Every row comes from one small tree of marks. Brackets hold a mark, then the marks that hang from it, in the order of their numbers. Every link used is in the known rows. Which tree was each row made from?
Known rows:
{k475 {k41 k15 k346} {k992 {k975 k684}}}: [ 0.24  0.12  0.02  0.31  0.00 -0.09 -0.07  0.36 -0.10  0.01  0.03  0.04
  0.04  0.04 -0.30 -0.21  0.14 -0.05 -0.02  0.21  0.25 -0.10  0.09 -0.14]
{k892 {k41 k15 k346}}: [ 0.07  0.24 -0.25  0.14 -0.01 -0.03 -0.06 -0.04  0.04 -0.17 -0.10  0.27
 -0.16 -0.23 -0.28 -0.22 -0.02 -0.51  0.19  0.10  0.00 -0.05  0.23 -0.42]
{k892 k41}: [-0.06  0.18 -0.15  0.24  0.00  0.06 -0.04 -0.21  0.01 -0.19 -0.06  0.36
 -0.11 -0.17 -0.20 -0.04  0.12 -0.16  0.24  0.06 -0.17 -0.01  0.29 -0.20]
{k992 {k475 {k41 k15}} {k975 k684}}: [ 0.22  0.15  0.04  0.15 -0.01  0.01  0.03  0.27 -0.12 -0.03  0.10  0.12
  0.16  0.04 -0.10  0.19  0.21 -0.20  0.09  0.32  0.21  0.07  0.25  0.05]
{k475 {k41 k15 k346} {k992 k975}}: [ 0.19  0.10 -0.03  0.28 -0.03 -0.09 -0.11  0.29 -0.13 -0.04  0.02  0.03
 -0.01  0.05 -0.33 -0.26  0.11 -0.10 -0.03  0.19  0.15 -0.17  0.08 -0.18]
{k992 k475 k975}: [ 0.05  0.11 -0.04  0.07 -0.10  0.06  0.03 -0.05 -0.15 -0.10  0.08  0.12
  0.16  0.04 -0.20  0.26  0.26 -0.22  0.10  0.28  0.00  0.09  0.29  0.09]
{k154 k372 {k475 k41}}: [-0.08  0.13 -0.29  0.29  0.12  0.04 -0.29 -0.28 -0.06 -0.17 -0.15 -0.26
 -0.26 -0.02 -0.12  0.06 -0.21  0.11  0.14 -0.02 -0.58  0.06  0.11  0.31]
{k455 {k154 k85 k372 {k475 k992}}}: [-0.08  0.14 -0.33  0.60  0.20  0.02 -0.15 -0.34 -0.03 -0.08 -0.01 -0.46
 -0.18  0.07  0.16  0.13 -0.21  0.16  0.02 -0.01 -0.53  0.46 -0.14  0.48]
{k41 k15 k346}: [ 0.02  0.22 -0.27  0.08 -0.06 -0.05 -0.13 -0.16 -0.10 -0.12 -0.10  0.09
 -0.13 -0.14 -0.36 -0.14 -0.01 -0.50  0.09  0.21 -0.08 -0.20  0.13 -0.32]
{k475 k41 {k992 k975}}: [ 0.08  0.04  0.07  0.38 -0.02  0.01 -0.09  0.11 -0.16 -0.06  0.06  0.11
  0.04  0.11 -0.25 -0.08  0.24  0.24  0.02  0.15 -0.01 -0.12  0.13  0.04]
{k346 {k41 k15}}: [ 0.01  0.22 -0.10  0.21  0.04  0.09 -0.10 -0.26 -0.06 -0.16 -0.14  0.22
 -0.10 -0.26 -0.23 -0.06  0.04 -0.45  0.25  0.16 -0.24 -0.12  0.24 -0.15]
{k684 {k892 {k41 k346}}}: [-0.01  0.12 -0.09  0.26 -0.07 -0.05 -0.02  0.06  0.04 -0.13  0.02  0.36
 -0.14 -0.11 -0.33 -0.24  0.11 -0.13  0.22  0.13  0.06  0.10  0.21 -0.25]
{k154 k85 k372}: [-0.10  0.16 -0.27  0.38  0.14  0.07 -0.12 -0.35  0.05 -0.12  0.06  0.09
 -0.18 -0.04  0.11  0.20 -0.10  0.06  0.15  0.10 -0.31  0.29  0.13  0.37]
{k455 {k154 k85 k372 {k475 k41}}}: [-0.07  0.16 -0.33  0.60  0.22  0.02 -0.19 -0.28 -0.02 -0.14 -0.02 -0.40
 -0.25  0.06  0.19  0.14 -0.25  0.14  0.08 -0.01 -0.58  0.45 -0.13  0.44]
{k975 {k684 {k892 {k41 k15 k346}}}}: [ 0.07  0.17 -0.03  0.28  0.00 -0.05  0.02  0.13  0.03  0.01  0.03  0.29
 -0.04 -0.14 -0.22 -0.06  0.15 -0.09  0.20  0.21  0.18  0.11  0.21 -0.13]
{k992 {k475 {k41 k15 k346}} {k975 k684}}: [ 0.26  0.17  0.01  0.09 -0.05 -0.03  0.03  0.34 -0.09 -0.04  0.05  0.09
  0.15  0.03 -0.19  0.11  0.19 -0.29  0.07  0.32  0.26  0.09  0.24 -0.04]
{k41 k15}: [-0.06  0.16 -0.19  0.20  0.00  0.03 -0.14 -0.32 -0.15 -0.09  0.01  0.11
 -0.10 -0.12 -0.15  0.05  0.03 -0.35  0.10  0.19 -0.17 -0.27  0.13 -0.11]
{k154 k85 k372 {k475 {k992 {k975 k684}}}}: [ 0.02  0.17 -0.25  0.48  0.16  0.04 -0.13 -0.17  0.08  0.04  0.02 -0.44
 -0.11  0.03  0.09  0.10 -0.25  0.17  0.07  0.01 -0.35  0.43  0.00  0.57]
{k684 k892}: [-0.11  0.05 -0.05  0.30 -0.07  0.01 -0.07 -0.16 -0.09 -0.09  0.08  0.27
 -0.09 -0.02 -0.26 -0.04  0.18  0.05  0.17  0.19 -0.09 -0.04  0.16  0.00]
{k154 k85}: [-0.13  0.17 -0.13  0.38  0.03  0.09 -0.07 -0.35 -0.02 -0.12  0.04  0.12
 -0.08 -0.02  0.02  0.11  0.06  0.01  0.16  0.14 -0.30  0.08  0.11  0.14]
{k992 {k475 k41}}: [-0.04  0.12 -0.01  0.13 -0.01  0.07 -0.07 -0.12 -0.12 -0.24 -0.08  0.18
  0.04  0.06 -0.15  0.12  0.25 -0.08  0.11  0.20 -0.20 -0.13  0.27  0.03]
{k154 k372 {k475 {k41 k346}}}: [-0.05  0.16 -0.33  0.24  0.09  0.01 -0.28 -0.21 -0.03 -0.18 -0.21 -0.27
 -0.27 -0.02 -0.22 -0.02 -0.23  0.03  0.13 -0.01 -0.53  0.09  0.10  0.21]

Write each row's tree:
[ 0.23  0.10  0.08  0.19 -0.03 -0.02  0.05  0.37 -0.09 -0.01  0.15  0.15
  0.15  0.05 -0.10  0.11  0.21 -0.18  0.10  0.33  0.32  0.10  0.22  0.06]
{k992 {k475 {k41 k15}} {k975 {k684 k892}}}
[ 0.09  0.12 -0.03  0.29  0.01 -0.07 -0.15  0.13 -0.11 -0.12 -0.08  0.06
 -0.07  0.03 -0.31 -0.30  0.10 -0.08 -0.02  0.14  0.00 -0.28  0.08 -0.21]
{k475 {k41 k15 k346} k992}
[ 0.19  0.07  0.10  0.34 -0.05 -0.08 -0.03  0.40 -0.08  0.01  0.03  0.12
  0.06  0.10 -0.37 -0.21  0.25  0.21  0.02  0.20  0.23  0.03  0.12 -0.07]
{k475 {k41 k346} {k992 {k975 {k684 k892}}}}
[-0.08  0.16 -0.29  0.47  0.17  0.06 -0.19 -0.32  0.07 -0.05 -0.06 -0.42
 -0.18  0.02  0.08  0.04 -0.28  0.15  0.07 -0.03 -0.52  0.30  0.00  0.52]
{k154 k85 k372 {k475 k992}}
[ 0.00  0.15 -0.05  0.08 -0.04  0.03 -0.07 -0.04 -0.09 -0.26 -0.12  0.18
  0.03  0.04 -0.25  0.03  0.23 -0.16  0.10  0.20 -0.15 -0.08  0.27 -0.08]
{k992 {k475 {k41 k346}}}
[ 0.09  0.07  0.06  0.36 -0.04 -0.01  0.04  0.11 -0.07  0.07  0.11  0.17
  0.10  0.01 -0.27 -0.02  0.27  0.15  0.07  0.18  0.18  0.10  0.18  0.06]
{k475 {k992 {k975 {k684 {k892 k41}}}}}
[ 0.11  0.09  0.00  0.13 -0.07  0.05 -0.01  0.11 -0.14 -0.14  0.07  0.14
  0.12  0.09 -0.17  0.17  0.25 -0.13  0.09  0.25  0.02  0.04  0.27  0.06]
{k992 {k475 k41} k975}
[ 0.01  0.14 -0.04  0.13  0.01  0.04 -0.09 -0.08 -0.13 -0.22 -0.06  0.14
  0.02  0.02 -0.10  0.08  0.16 -0.25  0.09  0.22 -0.14 -0.20  0.24 -0.03]
{k992 {k475 {k41 k15}}}
[ 0.04  0.14 -0.12  0.24 -0.05 -0.07 -0.04  0.09  0.04 -0.11  0.04  0.33
 -0.16 -0.15 -0.29 -0.28  0.03 -0.29  0.20  0.15  0.12  0.03  0.18 -0.30]
{k684 {k892 {k41 k15 k346}}}
[ 0.15  0.11 -0.02  0.12 -0.05  0.02 -0.03  0.14 -0.16 -0.12  0.09  0.10
  0.10  0.05 -0.12  0.12  0.17 -0.30  0.07  0.28  0.08 -0.04  0.23  0.00]
{k992 {k475 {k41 k15}} k975}
[ 0.12  0.09  0.03  0.32 -0.06 -0.04  0.05  0.16 -0.05  0.06  0.07  0.15
  0.10  0.00 -0.33 -0.09  0.25  0.09  0.06  0.19  0.21  0.12  0.17 -0.01]
{k475 {k992 {k975 {k684 {k892 {k41 k346}}}}}}
[ 0.04  0.08  0.02  0.37  0.05 -0.01 -0.16  0.00 -0.14 -0.11 -0.01  0.08
 -0.04  0.04 -0.18 -0.17  0.12  0.03 -0.01  0.13 -0.07 -0.34  0.07 -0.06]
{k475 {k41 k15} k992}
[ 0.14  0.10  0.05  0.15 -0.08  0.02  0.11  0.17 -0.09  0.02  0.14  0.16
  0.20  0.05 -0.17  0.23  0.30 -0.10  0.13  0.33  0.23  0.22  0.28  0.13]
{k992 k475 {k975 {k684 k892}}}
[ 0.17  0.10  0.07  0.32 -0.04 -0.06 -0.04  0.31 -0.10 -0.02 -0.01  0.10
  0.06  0.09 -0.36 -0.16  0.25  0.18  0.01  0.19  0.15 -0.01  0.15 -0.06]
{k475 {k41 k346} {k992 {k975 k684}}}
[ 0.17  0.12  0.05  0.15 -0.07  0.01  0.13  0.24 -0.03  0.00  0.13  0.22
  0.18  0.00 -0.16  0.18  0.28 -0.15  0.15  0.30  0.29  0.27  0.30  0.06]
{k992 k475 {k975 {k684 {k892 k41}}}}
[ 0.00  0.11 -0.08  0.30 -0.02 -0.03 -0.05  0.02  0.01 -0.10  0.09  0.35
 -0.15 -0.14 -0.19 -0.19  0.06 -0.22  0.21  0.15  0.06 -0.02  0.18 -0.19]
{k684 {k892 {k41 k15}}}
[ 0.20  0.14  0.02  0.11 -0.09 -0.02  0.13  0.29 -0.02 -0.01  0.10  0.21
  0.17  0.00 -0.22  0.12  0.26 -0.21  0.15  0.31  0.31  0.30  0.31  0.01]
{k992 k475 {k975 {k684 {k892 {k41 k346}}}}}
[ 0.13  0.03  0.15  0.42 -0.01 -0.03 -0.04  0.28 -0.12  0.02  0.10  0.15
  0.08  0.11 -0.23 -0.09  0.27  0.32  0.03  0.18  0.15 -0.03  0.12  0.08]
{k475 k41 {k992 {k975 {k684 k892}}}}
[ 0.02  0.23 -0.37  0.39  0.19  0.00 -0.27 -0.13  0.09 -0.13 -0.09 -0.39
 -0.31 -0.03  0.08 -0.09 -0.44 -0.13  0.11 -0.01 -0.47  0.24 -0.02  0.30]
{k154 k85 k372 {k475 {k41 k15 k346}}}
[ 0.17  0.12  0.07  0.16 -0.03  0.03  0.05  0.22 -0.11 -0.05  0.08  0.16
  0.19  0.07 -0.14  0.23  0.29 -0.05  0.11  0.29  0.15  0.12  0.29  0.11]
{k992 {k475 k41} {k975 k684}}
[ 0.04  0.08  0.03  0.32 -0.04  0.02  0.01 -0.03 -0.13  0.06  0.08  0.09
  0.14  0.04 -0.27  0.08  0.29  0.17  0.04  0.20  0.06  0.01  0.17  0.12]
{k475 {k992 {k975 k684}}}
[ 0.01  0.16 -0.08  0.50  0.05  0.03 -0.08 -0.09  0.03  0.06  0.04 -0.37
 -0.02  0.06 -0.02 -0.05 -0.09  0.13  0.09  0.06 -0.27  0.26 -0.03  0.35]
{k154 k85 {k475 {k992 {k975 {k684 k892}}}}}
[ 0.13  0.07  0.02  0.30 -0.06 -0.05 -0.08  0.23 -0.13 -0.08 -0.01  0.10
  0.02  0.10 -0.38 -0.21  0.22  0.13  0.00  0.16  0.06 -0.08  0.13 -0.10]
{k475 {k41 k346} {k992 k975}}
[ 0.12  0.09  0.04  0.35 -0.02 -0.02  0.03  0.14 -0.06  0.08  0.12  0.14
  0.08 -0.02 -0.24 -0.05  0.21  0.03  0.05  0.19  0.22  0.04  0.15  0.02]
{k475 {k992 {k975 {k684 {k892 {k41 k15}}}}}}
[-0.05  0.16 -0.29  0.43  0.09 -0.02 -0.19 -0.23 -0.14 -0.14 -0.11 -0.34
 -0.19  0.03 -0.09  0.00 -0.11 -0.08  0.05  0.04 -0.49  0.13 -0.10  0.07]
{k455 {k154 {k475 {k41 k15 k346}}}}
[ 0.21  0.14  0.03  0.15 -0.05  0.00  0.11  0.26 -0.04  0.01  0.14  0.18
  0.17 -0.02 -0.12  0.16  0.22 -0.27  0.14  0.32  0.33  0.22  0.28  0.04]
{k992 k475 {k975 {k684 {k892 {k41 k15}}}}}
